Known rows, with every way that one mark hangs from another:
J864[J673[J565[J511]]]: -.11 .02 .14 -.08 -.10 .01 -.03 .05 -.12 -.06 -.07 -.15 -.05 .21 -.01
 -.08 .00 .11 .01 .11 -.15
J134[J698[J673]]: -.04 .12 .13 .17 .03 -.03 -.07 .26 .02 -.08 -.05 .05 -.05 -.14 .03 -.13
 .19 .02 -.06 .17 .02
J134[J698[J673[J565[J511] J864]]]: -.11 .03 -.05 .07 -.13 -.14 -.03 .50 -.17 .05 .07 .08 .02 .02 -.02 .07
 .08 .11 -.09 .17 -.07
J511[J565[J673 J698[J134] J864]]: .07 -.30 -.10 -.14 -.06 .07 -.04 -.11 .04 .12 .01 .11 .17 -.19 .01 .01
 -.06 -.02 .08 -.21 .09
J864[J673[J698]]: -.07 .06 .18 .04 .22 .06 .01 -.20 -.04 -.25 -.11 -.07 -.07 .24 .02 -.01
 .04 .10 .02 .13 -.06
J511[J565]: .00 .06 .10 .12 .04 .03 -.14 -.39 -.24 -.25 -.07 .16 .02 -.02 .02 -.05
 -.06 .03 .07 .20 .02
J777[J565[J511 J864[J673[J698]]]]: -.05 .12 -.07 -.01 -.02 .04 .11 -.33 -.01 .08 -.04 -.19 .02 .04 -.01
 -.15 -.04 .04 .03 -.09 -.17
J511[J565[J673[J698[J134] J864]]]: -.05 -.08 -.08 .00 .22 .01 .05 .11 -.13 -.26 .05 .26 .16 .21 .03 .26
 -.12 .11 .03 -.04 .05
J511[J565[J864]]: .00 -.03 .00 .09 -.08 .05 -.14 -.57 -.22 -.01 -.08 .15 .08 -.09 .04 -.08
 -.10 -.01 .08 .10 .02
J565[J511 J698[J134 J673[J864]]]: .04 -.05 -.03 -.08 .12 .01 -.01 .44 .23 .22 .01 -.04 -.17 -.07 -.02 -.05
 -.01 -.05 -.07 -.10 .16
J777[J565[J511 J673 J864]]: -.02 .09 -.10 .08 -.26 -.01 .05 -.03 -.10 .21 -.04 -.18 .02 -.40 .03
 -.05 -.09 -.11 .07 -.14 -.21
J777[J565[J673[J698]]]: -.07 .27 .04 .12 .11 -.05 .07 -.04 -.15 -.20 .00 -.03 .11 -.15 .03 .18
 -.03 -.03 .06 .06 -.16
J673[J565[J511] J698 J864]: -.06 .03 -.04 -.01 .10 -.07 .00 -.13 -.35 -.16 .07 -.03 .14 .28 -.05 .36
 -.09 -.01 .03 .17 -.11
J134[J698[J565[J511] J673]]: .13 .02 -.03 .12 -.17 -.06 -.04 .25 .11 -.07 .09 -.15 -.13 .01 -.03 -.17
 .09 -.02 -.07 -.03 .05
J565[J511 J673 J698 J864]: .14 -.35 -.09 -.06 -.21 .01 -.05 -.03 -.09 .27 -.05 -.30 .03 -.29 -.03
 .00 -.02 -.19 .09 -.23 -.06
J864[J673[J565 J698[J134]]]: -.21 .06 .19 -.20 .27 .05 .09 .00 .07 -.19 .00 .08 .10 .42 .00 .09 .03
 .19 .00 .10 -.05
J134[J698[J565]]: .09 .17 .06 .21 -.04 -.03 .04 -.13 .00 -.35 -.03 .00 -.02 -.01 -.01 -.09
 .14 -.08 -.01 .16 -.02
J777[J565[J511 J698 J864[J673]]]: .04 .04 -.08 -.08 -.18 .03 .06 -.20 .15 .26 -.09 -.24 -.07 -.23 -.02
 -.28 .05 -.07 .04 -.12 -.13
J698[J134 J565 J673[J864]]: .00 .30 .02 .06 .14 -.01 .05 .30 .28 .07 .10 .19 -.23 .06 .05 .02 -.06
 .05 -.13 .03 .20
J134[J698[J673[J565 J864]]]: -.16 .13 .04 .12 -.02 -.15 -.04 .48 -.13 -.01 .02 .25 .05 -.04 .02 .10
 .13 .14 -.10 .30 -.06
J134[J698[J565[J511] J673[J864]]]: .09 .06 -.15 .18 -.14 -.10 .02 .40 .07 -.01 .09 -.05 -.18 .03 -.02 -.08
 .07 .02 -.12 .01 .06
J777[J565[J511 J698]]: .06 .16 -.01 .02 -.01 -.01 .00 -.27 .02 -.05 -.09 -.20 .00 -.29 -.05
 -.14 .03 -.22 .06 .05 -.11

Rows:
.07 -.03 -.03 -.13 -.14 .12 .11 -.05 .32 .16 -.02 -.21 -.17 .22 .01 -.27
 -.04 .03 -.03 -.25 .06
J698[J134 J565[J511 J864[J673]]]
.09 .04 -.04 .12 -.18 -.06 -.02 .02 .12 .11 .09 .04 -.03 -.11 .02 -.14
 .11 -.02 -.07 -.01 .10
J134[J698[J565[J864] J673]]
-.15 .06 -.02 -.12 .20 -.02 .07 .00 -.12 -.14 .06 .04 .15 .35 -.05 .32
 -.08 .00 .00 .06 -.04
J673[J565[J511] J698[J134] J864]
.02 -.02 -.05 -.07 .14 .00 -.07 .20 .15 .07 .06 .33 -.03 -.04 .00 -.02
 -.04 .09 -.07 .01 .21
J511[J565[J698[J134 J673[J864]]]]
-.06 -.15 -.05 -.04 -.25 -.09 -.08 .15 -.09 .25 .07 -.03 .12 -.06 -.02
 -.03 .07 .05 -.04 .01 -.05
J134[J698[J673[J565[J511 J864]]]]
.05 .01 -.03 .10 -.18 .02 .11 -.04 .11 -.03 -.05 -.05 -.05 .04 .02 -.25
 .18 .07 -.03 .01 -.05
J134[J698[J565[J864[J673]]]]
.00 -.23 -.09 -.10 .09 .08 .01 -.18 -.09 -.05 .08 .16 .26 .08 .03 .15
 -.13 .06 .08 -.20 .05
J511[J565[J673[J698[J134]] J864]]
-.03 -.15 .02 -.17 .12 .16 .12 -.13 .14 .10 -.03 -.19 -.01 .30 -.01 -.12
 -.01 .06 .01 -.23 .02
J565[J511 J864[J673[J698[J134]]]]
-.18 .22 .09 .06 .05 -.11 -.09 .25 -.13 .12 .05 .26 -.06 .01 .05 .19
 -.06 .11 -.08 .27 .00
J698[J673[J565 J864]]
.05 -.08 .06 -.11 .15 .08 -.07 -.27 .08 -.20 -.05 .17 .10 -.02 -.03 -.07
 -.02 -.05 .06 .03 .12
J511[J565[J698[J134]]]
.05 -.08 .06 -.13 .17 .02 -.13 .00 .22 .03 .06 .23 -.02 -.07 .00 -.12
 -.04 .04 -.01 -.02 .24
J511[J565[J698[J134 J673]]]
-.02 -.09 .04 -.11 -.08 -.04 -.08 -.48 -.16 .17 -.04 .02 .17 -.16 -.02
 .17 .02 -.14 .07 .11 -.05
J673[J565[J698 J864]]
.12 -.21 -.06 -.01 -.07 .03 -.14 -.61 -.16 .03 -.03 .12 .14 -.17 -.02
 -.05 -.04 -.10 .10 .01 .07
J511[J565[J698 J864]]
.01 -.09 -.09 .09 .08 -.03 .03 .17 -.26 -.12 .00 -.16 .00 .08 -.01 .30
 -.08 -.03 .04 -.05 -.11
J565[J511 J673[J698 J864]]
.07 -.01 .02 -.14 .15 .09 .12 -.05 .28 -.20 .07 -.22 -.11 .50 -.04 -.08
 -.04 .05 -.03 -.18 .04
J864[J673[J698[J134 J565[J511]]]]
.09 .13 .04 .16 -.06 -.08 -.04 .20 .12 -.15 .08 .02 -.10 -.06 .01 -.12
 .14 .01 -.08 .10 .08
J134[J698[J565 J673]]
-.10 .00 .12 -.12 .22 .14 .12 -.20 .16 .06 -.07 -.03 .03 .24 .03 -.06
 .03 .07 -.01 -.09 .02
J565[J864[J673[J698[J134]]]]
.08 -.19 .00 -.03 -.10 .01 -.05 -.14 -.09 .20 -.08 -.12 .05 -.34 .02 .06
 .02 -.15 .08 -.09 -.03
J565[J673 J698 J864]
.04 -.14 -.07 -.08 .01 .03 .08 .46 .07 .08 -.05 -.14 -.06 -.10 -.02 .08
 -.01 -.09 .01 -.19 .01
J565[J511 J673[J864] J698[J134]]
-.16 .12 .01 -.11 .04 -.03 .00 .45 .05 .19 .09 .10 -.05 .15 .01 .10 -.09
 .11 -.09 .04 .04
J698[J134 J673[J565[J511] J864]]
.05 .15 -.05 .18 -.07 -.06 .05 .21 -.09 -.08 -.01 .02 -.14 -.09 .05 .17
 -.06 -.02 .01 .07 -.04
J698[J565[J673[J864]]]
.07 -.10 .08 -.12 .10 .10 .00 -.09 .16 -.05 -.09 -.19 -.02 -.04 -.06
 -.09 .04 -.20 .04 -.08 .05
J565[J511 J698[J134]]
.09 -.02 -.05 .11 -.21 -.01 .00 -.14 -.06 .13 .02 -.08 -.02 -.16 .05 .06
 -.07 -.10 .05 -.10 -.02
J698[J565[J673 J864]]
